Each row was made from one walk, in order. Every step used is in the known rows, and no mark comes twice. Write each row's walk.
Known rows:
kuned vagu lapa demov: [ 32.4   8.4   4.3 -41.4 -46.4  44.7  16.2  12.8 -12.9  11.0  -8.7 -11.9
   9.4  -5.3 -10.6 -52.1  15.7   3.5  25.1  -5.3   9.4  18.5  19.4]
demov vodis bima: [  2.4  -1.0  -1.1 -29.4 -45.3  26.0 -19.3  40.9  24.4  17.7  23.1  -6.8
  -1.7 -17.0  18.2 -52.5  38.2  21.6  56.2  39.2  30.9   1.0  18.2]
lapa demov vagu vodis bima: [ 25.2   7.3  -9.5 -29.6 -41.3  28.3  -5.4  48.5 -12.3  38.0  10.4 -20.0
  15.0 -29.6 -20.5 -45.0  26.3  27.6  36.2  15.5  20.3  24.4  31.2]
lapa demov mera: [  6.1   2.2  -2.0 -27.7 -24.8  34.5  -1.1  25.9   1.2  44.9   8.1 -33.8
   6.9 -23.2 -23.4 -44.9  21.0  23.0  26.9  -4.7  15.5  16.3  15.9]
kuned vagu lapa bima vodis demov: [ 28.1   6.0   0.1 -37.9 -50.8  42.4   8.3  14.6 -15.8   3.0 -10.8   1.3
   0.6   4.9   3.0 -57.8  19.2   4.8  38.1  14.4  20.6  10.8  20.3]
bima vagu vodis demov: [ 26.1   7.2  -2.5 -33.6 -58.4  34.2 -18.2  15.7  -5.4  14.0   4.6   8.0
  -1.0 -17.0   5.2 -65.3  66.5  32.8  33.2   2.7  17.0  23.5   9.9]
vodis vagu: [ 11.2   1.5   3.5 -19.6 -61.1  18.3  -8.6  15.9  -4.8  -0.3  -4.0  -2.1
  -1.8 -21.4  12.4 -61.0  26.8  18.5  59.9  23.4  19.8   3.1   8.8]
kuned vagu lapa demov vodis bima: [ 29.1   4.6  -1.8 -38.1 -48.1  50.8   9.0  25.8  -7.9  12.6  -4.4 -10.9
   6.4  -0.7  -2.7 -52.3  23.6   7.7  33.9  12.5  16.0  17.0  21.6]
mera vagu lapa demov vodis: [ 23.0   2.8  -4.2 -29.5 -49.7  39.9   8.1  20.8 -21.0   9.7  -3.3  -6.3
   3.6 -23.7   7.0 -35.1  27.0  19.4  39.3   5.6  33.1  29.7  15.6]
vagu lapa demov mera: [ 30.5  13.5   9.7 -29.1 -30.7  51.3  12.3   8.7   5.6  26.2  -3.6 -27.4
  -1.6 -11.8 -15.2 -41.8  13.3  30.7  23.5  11.4  22.7   5.0  22.1]
mera vagu lapa bima: [ 11.2   6.6   0.9 -17.9 -53.0  29.0  13.8  11.7 -24.6  -1.2  -8.7  -3.9
  -3.2 -16.6  19.3 -39.0  10.9   5.2  46.9   8.5  37.7  26.2  14.3]
lapa bima vagu: [ -0.2  15.7   1.1 -13.2 -32.6   0.7  -8.3   7.5 -26.3  20.2  -0.6  -2.8
 -18.1  -3.0  22.9 -55.1  31.7   1.2  43.5   8.0  20.6  12.5   8.8]
vodis demov mera bima vagu: [ 10.1  -5.5  -5.3 -21.0 -59.4  35.1 -14.0  25.7  18.0  17.3   2.6  -8.9
   8.7 -10.0   4.5 -55.7  36.9  37.6  51.4  40.6  46.9  14.5   5.9]
bima mera vagu lapa: [ 19.9   1.2   9.8 -23.6 -61.9  56.5  12.5  -4.1 -12.4 -11.4  -8.7 -10.8
  17.9 -19.0  20.6 -66.7  45.8  18.0  28.7  -1.7  22.9  13.9   2.5]
mera vagu lapa bima vodis demov: [ 17.9   3.0  -4.2 -24.2 -55.7  35.2   7.8  15.9 -25.8  -3.0 -12.4   2.8
  -5.1 -13.8  18.5 -39.7  21.8  18.1  48.4  15.5  40.6  26.5  18.6]
mera bima vodis demov vagu lapa: [ 38.1   0.1  -0.1 -32.3 -66.2  27.6 -15.4  25.5   7.4  -5.3  -4.0  -0.2
   5.9 -26.3  15.0 -56.8  23.7  34.2  32.5  42.6  54.8  13.7  12.5]
demov vodis vagu: [ 13.1  -3.2  -3.5 -29.4 -51.8  24.5 -28.2  33.4   5.4  15.7  21.2   6.3
  -0.4 -20.6  15.4 -62.3  48.1  22.9  63.6  44.1  28.6  -8.2   5.1]
bima vagu lapa demov: [ 35.1  21.9   7.1 -29.2 -43.0  32.1   0.0  -1.3 -18.4  13.5  -6.3  -3.8
 -15.5  -8.4   7.3 -52.8  52.3  28.6  20.8  -5.1  12.0  22.6  13.0]
bima vagu vodis: [ 22.1  10.4   2.2 -31.7 -56.8  31.5 -16.4  11.3  -7.2  11.5  10.5   4.5
  -4.7 -23.6   5.8 -69.5  60.0  20.6  24.1 -12.0  11.0  24.2   6.4]
mera bima vagu vodis demov: [ 27.4   0.2  -2.8 -22.6 -66.1  25.9 -19.6  17.6   1.7   3.6  -4.9  -2.4
   6.8 -24.4  21.4 -61.9  40.7  23.8  28.3  25.4  45.2  25.0  -2.8]
kuned vagu lapa: [ 27.4   8.7   9.8 -39.5 -56.9  42.2  15.3   8.2  -3.0  -1.9  -2.6  -4.7
   7.8  -5.7  -2.7 -59.8  13.0  -1.5  30.2  -2.1  12.6  14.3  16.1]
mera vagu vodis demov: [ 12.5  -9.5  -9.9 -31.9 -66.8  39.8  -2.3  31.3  -9.8   5.6   0.7   1.5
  18.3 -33.0   2.7 -45.9  32.6  20.6  48.5   2.8  34.4  35.0  14.2]
mera bima: [ 14.5   1.3   9.4 -22.3 -54.9  10.0  -5.2  12.6  14.5   1.5  -2.0 -16.6
  10.4 -31.0  17.5 -52.3   4.3   8.8  29.6  19.7  43.6  14.0   1.3]

Write each row's walk:
[  4.1  -9.9  -3.7 -14.9 -64.1  45.0 -22.5  28.7  17.7   7.7  13.8 -15.1
  -0.3 -28.0   6.3 -73.3  22.2  21.2  36.8  28.2  46.8  11.3  -3.1] | demov mera bima vodis vagu
[ 19.1   6.0   4.4 -18.4 -62.3  10.9 -13.7   8.6  -0.9  -1.8  -3.0  -5.6
  -0.9 -24.7  27.4 -60.8  31.7  12.1  26.2  14.3  40.3  25.4  -6.1] | mera bima vagu
[ 16.6  -9.5  -0.9 -28.1 -65.4  59.6   0.7  10.9  -9.9  -2.0  -5.2  -7.2
  29.1 -25.0  13.3 -70.1  57.7  24.3  33.6   1.2  24.4  17.2   2.4] | bima mera vagu vodis demov
[ 17.5  -9.7  -8.0 -40.8 -63.5  55.5  -4.6  34.0   4.2  15.5   8.5  -3.3
  23.2 -13.0 -16.4 -68.7  30.5   8.3  39.4   5.9  18.0  19.5  13.1] | kuned vagu vodis demov mera
[ 24.7   2.0   0.7 -21.3 -64.9  23.9 -18.4  14.7   1.0   2.2  -0.5  -4.5
   4.2 -28.6  21.8 -65.1  36.0  15.6  22.1  15.2  41.4  25.5  -5.3] | mera bima vagu vodis
[  5.7   2.3  -3.9 -26.4 -50.4  26.8 -25.5  38.2  13.9  15.2  22.7   0.9
  -9.4 -12.6  25.4 -58.5  57.4  23.7  53.8  35.5  28.7   9.4  13.2] | demov vodis bima vagu
[  2.4  -2.5  -6.1 -14.0 -41.5  34.0  -1.6  14.0 -26.6  15.3 -10.8  -9.5
  10.9  -6.9  22.3 -58.9  35.4   9.6  48.2  21.5  31.9   8.0   7.2] | lapa bima mera vagu vodis demov
[ 21.6   9.5   5.0 -31.4 -48.4  36.3  14.3  10.2 -14.5   4.4  -6.7  -5.8
   2.2   2.8   3.6 -57.7   7.8  -7.9  36.0   7.4  17.3  10.9  16.1] | kuned vagu lapa bima
[  8.6  -6.1  -5.2 -30.0 -65.3  36.8  -0.9  26.8 -11.2   3.4   6.6  -1.8
  14.8 -39.5   3.4 -50.3  26.5   9.1  39.3 -11.2  28.7  35.7  10.8] | mera vagu vodis
[ 29.3   8.2  -6.6 -34.3 -38.1  25.1  -5.5  42.3 -15.4  41.3  13.9 -17.3
  17.3 -33.6 -26.0 -45.8  26.9  25.8  31.3   7.4  17.4  21.5  26.8] | lapa demov vagu vodis
[ 25.1   8.9   0.6 -29.8 -66.4  24.4 -12.5  44.8   1.3  17.1  34.2   1.4
  18.9 -38.1 -14.0 -66.1  24.9  17.3  44.7  22.5  28.3  14.4  21.7] | demov vagu vodis
[ 27.2   5.0  -8.6 -28.1 -43.1  38.5  -5.1  44.3 -14.6  35.3   7.8 -21.6
  20.2 -27.6 -16.4 -52.4  36.3  29.9  32.6  15.1  19.0  21.5  27.0] | lapa demov vagu vodis bima mera
[ 23.5   1.0   5.8 -24.7 -54.1  58.2  13.6  -1.3 -19.2  -2.4 -13.0 -15.5
  19.3 -18.9  14.9 -61.6  47.7  21.3  24.8  -4.2  20.5  17.1   4.4] | bima mera vagu lapa demov
[ 30.6  10.8   8.0 -17.6 -62.5  22.6  -7.4   2.6  -0.4  -5.4  -8.5  -5.8
  -4.1 -18.4  28.4 -58.7  28.6  17.5  23.1  22.1  44.1  21.4  -2.6] | mera bima vagu lapa
[ 12.7  -3.6 -11.8 -30.0 -31.4  38.6  -9.0  38.9 -10.9  33.8   2.1 -21.3
   9.7 -18.4   4.4 -42.2  48.6  28.6  39.3  16.8  22.0  18.6  17.9] | lapa demov vodis bima mera vagu
[ 22.2   5.8  -0.9 -32.6 -60.2  12.7  -6.0  36.1   6.4  16.0  12.5   2.4
  16.9 -17.3  -5.7 -48.4  30.1  36.4  64.2  42.3  35.3  10.7  26.0] | vodis demov vagu
[ 22.7  -6.7  -5.3 -45.7 -62.5  46.4  -1.8  29.8   0.3  11.4   3.1  -0.3
  23.9 -14.2 -12.8 -64.3  29.9   7.8  37.9   2.5  14.7  19.2  16.0] | kuned vagu vodis demov
[ 29.7  -2.9  -2.2 -32.5 -66.4  19.2 -20.0  29.5   7.0  -2.7  -0.2  -0.4
   8.2 -30.4  14.9 -58.3  25.6  30.4  34.7  37.3  52.1  16.6  10.5] | mera bima vodis demov vagu
[ 22.4   0.2  -3.1 -22.4 -48.2  41.8 -22.5  24.0  -4.8  13.3   9.5   5.0
  -3.0  -6.4  24.6 -66.1  52.0  26.3  61.1  58.9  33.9 -17.3   4.0] | demov vodis vagu lapa bima mera
[ 31.2   2.6  -1.2 -36.8 -50.0  60.5   9.3  21.1 -10.2   9.3  -7.3 -12.5
  11.7   1.0   1.3 -60.2  33.7   9.7  30.2  12.8  14.2  14.4  17.1] | kuned vagu lapa demov vodis bima mera
[ 20.3   0.1  -9.1 -34.2 -27.9  25.5 -17.0  34.9 -12.6  40.0   5.5 -13.7
   3.9 -20.8  -5.6 -43.5  43.2  29.8  44.4  22.3  17.5   5.7  15.1] | lapa demov vodis vagu
